Every row comes from one small tree of marks. The marks that hang from a mark follow it in brackets, in the order of their numbers. Every link used is in the known rows. Which tree was each row made from?
Known rows
Q_677(Q_440 Q_470(Q_421)): [ 1.66  0.51 -2.61 -1.68 -0.67  0.28  0.08 -0.37 -2.75 -1.18 -0.88  0.35
 -0.52  3.32  2.26  1.68  1.09  0.02  0.36  1.93  7.69]
Q_815(Q_269): [ 1.76  3.17  1.07 -2.90 -0.47  0.44  0.01  1.16 -1.79 -1.40 -1.62  0.83
  0.03 -1.93  0.63 -1.89 -1.09  0.53  0.23  2.30  4.89]
Q_440(Q_677 Q_815): [ 4.68  0.70  0.06  0.99 -1.30  1.28  0.51  1.21 -2.02 -2.36 -3.93  5.07
  2.14  0.03  0.77 -3.24 -1.91 -0.38  3.32  0.26  4.80]
Q_867(Q_470(Q_421) Q_677 Q_815): [ 1.48 -0.68 -2.04  0.54 -1.01  0.10 -0.03  1.04 -2.16 -2.83 -2.71  2.96
  4.31  2.53 -1.12 -5.88 -1.43  2.68  2.88  0.54  2.70]
Q_522(Q_440(Q_677(Q_867(Q_470)))): [ 1.39 -1.90 -1.63 -3.27 -2.03 -0.52 -0.19 -0.14 -4.38 -2.25 -4.36  3.47
  0.40  0.52  0.38  0.91 -2.44  0.14  2.53  0.68  4.56]
Q_867(Q_470 Q_677 Q_815(Q_269)): [ 1.29 -0.84  1.44 -1.23 -1.35 -1.05 -0.26  0.71 -1.33 -3.04 -1.84  1.06
  3.30 -0.66 -0.91 -6.76 -1.85  2.17  2.72  1.91  0.55]
Q_440(Q_677): [ 2.13  1.30 -0.63 -0.93 -0.65  1.09 -0.05  0.90 -2.51 -2.33 -4.15  4.09
  1.21  0.33  0.10 -1.93 -3.12  0.71  1.39 -0.18  5.30]
Q_522(Q_440(Q_677 Q_815)): [ 4.46  0.32 -0.19  1.13 -1.28  1.61  0.68  2.20 -2.37 -2.45 -3.83  5.01
  2.50 -0.77  1.38 -1.42 -1.67 -0.57  3.21  1.15  7.18]
Q_522(Q_440): [ 2.00  2.43 -1.40 -1.79  0.02  1.14 -1.27  2.64 -1.90 -0.40 -2.28  2.52
  0.96 -0.76  2.06  0.58 -1.26  0.76  0.83  2.40  8.02]
Q_867(Q_470 Q_677): [ 1.41 -0.38 -1.27 -1.83 -0.26 -0.95 -1.65  0.86 -1.37 -1.62 -1.60  2.94
  1.92  1.77 -1.50 -5.36 -1.53  2.78  1.60  0.37  2.22]
Q_440(Q_677(Q_470)): [ 3.41  0.59  0.36 -1.75  0.07  0.48 -0.46 -0.72 -2.26 -2.48 -3.35  2.70
  0.95  1.24  0.32 -0.73 -3.27  0.20  0.90 -0.04  4.86]
Q_677(Q_440): [ 0.75  0.74 -2.43 -1.48 -1.42  0.16 -1.34  1.41 -2.16 -0.06 -1.52  1.44
 -0.52  0.95  3.24  0.37  0.27  0.60  1.51  2.21  6.70]
Q_815(Q_269 Q_440(Q_677(Q_867)) Q_886): [ 0.48 -1.50  2.09 -3.82 -2.01  1.15  4.31 -3.03 -4.36 -1.00 -5.45 -1.32
  2.20 -2.58 -0.29 -0.86 -0.35 -1.50 -1.56  1.64  2.52]
Q_815(Q_440(Q_677)): [ 1.96 -0.56 -1.67  0.86 -0.23  2.01  0.81 -0.69 -2.51 -1.14 -3.12  2.66
  1.63  0.15  1.11 -1.84 -1.85  0.36 -0.45  0.72  4.38]
Q_815(Q_440 Q_886): [ 0.41  1.20 -0.41 -1.85 -0.40  1.82  1.05 -0.09 -1.66  1.57 -3.28 -0.76
  3.11 -1.28  2.16 -1.50  0.09  0.10 -1.18  2.02  4.49]
Q_440(Q_677 Q_815(Q_269 Q_886)): [ 3.05  1.38  4.16 -1.58 -2.48  0.96  3.57  0.45 -2.28 -2.97 -4.95  1.41
  3.88 -2.72 -0.40 -4.38 -1.07 -1.17  1.99  0.49  3.63]
Q_522(Q_440(Q_677 Q_815(Q_886))): [ 3.11  0.73  1.72 -0.49 -2.14  1.66  2.33  1.85 -2.49 -1.66 -5.59  2.96
  4.73 -1.60  1.15 -1.92 -1.20 -0.94  2.78  0.69  7.12]
Q_815(Q_269 Q_440(Q_677(Q_470(Q_421)))): [ 2.80 -0.50  0.25 -0.39  0.29  1.62  3.50 -2.99 -3.23 -3.53 -1.70 -0.23
  1.22  0.47 -0.70 -1.22 -0.67 -0.56 -2.22  1.31  4.39]
Q_421(Q_470): [ 3.17  1.86  0.54 -3.06 -0.09  1.29 -1.50 -0.16 -1.03 -0.07 -1.25  2.34
 -0.46  0.29  2.22 -0.49 -0.69 -0.17  1.60  1.13  5.95]
Q_867(Q_470): [ 1.35  1.23 -1.69 -2.18 -0.71 -0.51 -2.21  1.55 -1.71 -0.72 -1.31  2.36
  0.42  0.71  1.12 -2.06 -1.66  1.71  2.13  0.71  3.23]
Q_677(Q_440(Q_815) Q_470(Q_421) Q_867): [ 4.30 -1.51 -2.33 -1.89 -2.12 -0.07  1.03 -1.62 -3.94 -0.62 -2.19  0.93
 -0.96  3.25  2.88  2.37  2.96 -2.14  2.59  3.05  6.26]
Q_470(Q_421): [ 1.89  3.23 -2.37 -1.27  0.17  1.32  0.27  1.52 -2.64 -1.08 -2.65  2.73
  1.06  1.34  0.25 -1.09 -0.68  0.96  0.32  1.02  7.18]
Q_440(Q_815): [ 4.47  2.03 -0.53 -0.04 -0.71  1.11 -1.01  1.98 -1.26 -0.31 -2.28  3.59
  1.29 -0.36  2.26 -2.48 -0.42 -0.19  2.97  1.92  5.04]

Write each row's tree
[ 0.37  0.12  2.42 -1.76 -1.33  1.69  3.91 -1.49 -2.62 -1.71 -4.09 -1.06
  3.37 -2.85 -0.15 -2.91 -1.05 -0.44 -1.67  1.03  3.34]
Q_815(Q_269 Q_440(Q_677) Q_886)
[ 1.57  0.70  2.45 -2.25 -3.37  0.15  2.36  0.98 -1.90 -0.72 -2.36 -1.22
  1.93 -2.21  2.66 -1.97  2.38 -1.21  2.05  2.86  5.16]
Q_677(Q_440(Q_815(Q_269 Q_886)))
[ 0.31  1.47  1.77 -2.82 -0.66  1.54  2.48 -0.60 -1.81  0.36 -2.46 -2.60
  2.59 -3.24  1.33 -2.13  0.54 -0.29 -2.11  2.82  3.71]
Q_815(Q_269 Q_440 Q_886)
[ 1.46 -3.57 -2.50 -1.70 -1.60  0.15  0.22 -2.53 -4.12 -1.10 -3.41  2.04
  0.26  1.00  0.61 -0.68 -1.48  0.00  0.89  0.76  1.24]
Q_815(Q_440(Q_677(Q_867(Q_470))))
[-0.60 -1.06  1.92 -4.37 -4.18 -0.22  2.12 -0.64 -3.86 -0.16 -4.87 -2.61
  1.84 -2.18  3.47  0.61  1.06 -1.30  2.24  3.73  3.77]
Q_677(Q_440 Q_867(Q_815(Q_269 Q_886)))
[ 4.27 -0.59 -0.88 -0.51 -1.48 -0.26 -1.02  0.04 -1.43 -0.41 -0.74  1.09
 -0.24  1.67  3.97  0.23  1.25 -1.08  3.13  2.92  5.69]
Q_677(Q_440(Q_815) Q_470)
[ 1.85  0.55  3.99 -5.73 -1.98 -0.22  1.62 -1.84 -3.01 -0.53 -5.05 -3.00
  2.57 -2.28  1.72  0.32 -0.96 -1.48  1.34  3.47  2.13]
Q_677(Q_470 Q_867(Q_815(Q_269 Q_886)))
[ 0.35 -3.08 -2.02  0.23 -2.51 -1.03 -1.56  1.00 -1.76 -1.70 -1.64  1.73
  2.86  2.11  1.76 -4.46 -0.36  2.38  3.93  1.76  2.20]
Q_867(Q_470 Q_677(Q_440) Q_815)
[ 2.89  1.05  3.92 -1.47 -2.39  1.42  3.84  1.42 -2.42 -3.05 -4.75  1.32
  4.35 -3.55  0.30 -2.71 -0.88 -1.37  1.94  1.47  6.04]
Q_522(Q_440(Q_677 Q_815(Q_269 Q_886)))
[ 1.38 -2.50 -3.92 -0.32 -1.68  0.81  0.62 -1.44 -4.11 -0.23 -2.76  0.67
  1.76  1.44  2.39 -0.37  0.45  0.06  1.84  2.74  1.99]
Q_677(Q_867(Q_470(Q_421) Q_815(Q_440)))
[ 4.01 -1.87 -2.02 -0.68 -2.57 -0.07  1.86 -0.74 -4.63 -3.16 -4.32  4.78
  1.20  2.36 -0.83 -1.96 -0.49 -0.85  4.10 -0.23  3.02]
Q_440(Q_677(Q_867(Q_470(Q_421))) Q_815)
[ 0.11 -2.24 -2.66 -1.45 -1.79 -1.44 -1.47  0.43 -1.84 -1.47 -0.66  1.85
  0.88  2.64  0.18 -3.71  0.25  2.30  2.11  1.08  3.38]
Q_867(Q_470 Q_677(Q_440))
[ 3.28 -1.64 -1.54  2.27 -0.28  2.36  1.99 -1.97 -2.98 -2.59 -3.40  1.29
  3.65  1.93  1.62 -1.24 -1.86 -0.30  0.41  1.39  4.13]
Q_867(Q_815(Q_440(Q_677(Q_470(Q_421)))))
[ 3.40  0.16 -0.65 -0.12  0.37  0.83  0.42 -0.35 -1.95 -2.42 -3.10  1.72
  4.13  2.80 -0.62 -3.78 -1.40  1.44  1.34  1.47  4.51]
Q_867(Q_677(Q_470(Q_421)) Q_815)
[ 2.25 -2.21 -0.55 -0.29 -1.22 -0.30 -1.07 -0.60 -1.41 -1.29 -2.01  0.56
  2.56  2.29  2.24 -2.32 -0.51  1.03  2.37  2.67  4.25]
Q_867(Q_677(Q_440 Q_470) Q_815)
[ 2.86  0.38  0.50 -0.65 -2.49  0.00  0.68  1.14 -1.75 -1.43 -0.59  0.69
 -0.25 -1.26  3.04 -1.63  1.99 -1.00  2.63  3.40  5.30]
Q_677(Q_440(Q_815(Q_269)))
[-0.33 -1.31 -0.26 -3.29 -3.59  0.17  0.65 -0.05 -3.78  1.01 -5.61 -0.89
  2.46 -0.38  4.39  1.33  0.63 -0.95  2.99  3.13  4.50]
Q_677(Q_440 Q_867(Q_815(Q_886)))
[ 2.13 -1.91  1.70 -1.40 -1.54 -0.90  0.36 -1.17 -1.60 -2.58 -1.21 -1.20
  1.99  0.40  1.31 -3.06 -0.10  0.66  1.52  3.51  3.34]
Q_867(Q_677(Q_440 Q_470) Q_815(Q_269))
[ 4.25  0.82  2.12  0.06 -1.67  1.13  2.15  1.49 -2.37 -3.76 -3.10  3.25
  1.92 -2.64  0.41 -2.32 -1.26 -1.08  2.40  2.03  6.41]
Q_522(Q_440(Q_677 Q_815(Q_269)))
[ 4.38 -1.58  1.08 -3.75 -2.55 -1.14  0.78 -2.07 -3.13 -0.95 -1.34 -0.91
 -2.04 -0.16  3.04  1.65  2.38 -2.45  2.44  4.39  3.94]
Q_677(Q_440(Q_815(Q_269)) Q_470 Q_867)
[ 0.85 -0.47  3.72 -3.80 -3.26  0.66  3.49 -1.06 -4.12 -2.34 -7.44 -0.09
  3.86 -2.80  0.45 -1.63 -2.28 -1.21  2.05  1.44  2.31]
Q_440(Q_677(Q_867(Q_815(Q_269 Q_886))))
[ 3.30  0.15 -1.29 -2.56 -0.76  0.72  0.23 -1.24 -3.74 -0.81 -4.19  0.80
  1.25  2.03  2.00  1.50 -0.87 -0.83  2.00  2.63  4.62]
Q_677(Q_470(Q_421) Q_867(Q_815))
[ 3.04 -2.28 -2.37 -1.48 -0.12  1.55  2.48 -3.98 -4.81 -1.53 -3.85  1.22
  0.41  2.70  0.03  1.62 -0.49 -1.29 -1.27  1.21  4.52]
Q_815(Q_440(Q_677(Q_470(Q_421) Q_867)))
[ 0.07 -2.75 -0.83 -2.76 -2.48  0.48  0.62 -1.52 -3.09  1.47 -4.55 -1.46
  3.51 -0.76  3.16 -0.88 -0.24 -0.22  1.95  2.63  0.24]
Q_677(Q_867(Q_470 Q_815(Q_440 Q_886)))
[ 4.10  2.15  1.45 -1.04 -0.99  0.83  0.84  2.34 -1.52 -1.74 -1.52  1.79
  1.20 -3.04  1.80 -1.70  0.27 -0.81  1.95  3.70  6.77]
Q_522(Q_440(Q_815(Q_269)))
[ 0.66 -0.20  0.15 -0.73 -0.95  2.18  2.41 -0.81 -2.48 -0.43 -4.77  0.76
  3.97 -0.84  0.81 -2.08 -1.46  0.06 -0.83  0.22  4.22]
Q_815(Q_440(Q_677) Q_886)
[ 1.62 -0.55  3.25 -2.76 -0.77  1.12  3.48 -2.98 -2.33 -1.92 -3.29 -2.38
  2.81 -1.86  0.05 -1.65 -1.20 -1.04 -2.05  1.42  2.79]
Q_815(Q_269 Q_440(Q_677(Q_470)) Q_886)
[ 3.21 -1.02 -0.25 -3.65 -0.74  0.30  0.23 -1.43 -4.06 -1.85 -4.64  2.31
  0.04  0.82  0.77  3.01 -2.45 -1.03  0.98  1.53  6.45]
Q_522(Q_440(Q_677(Q_470 Q_867)))
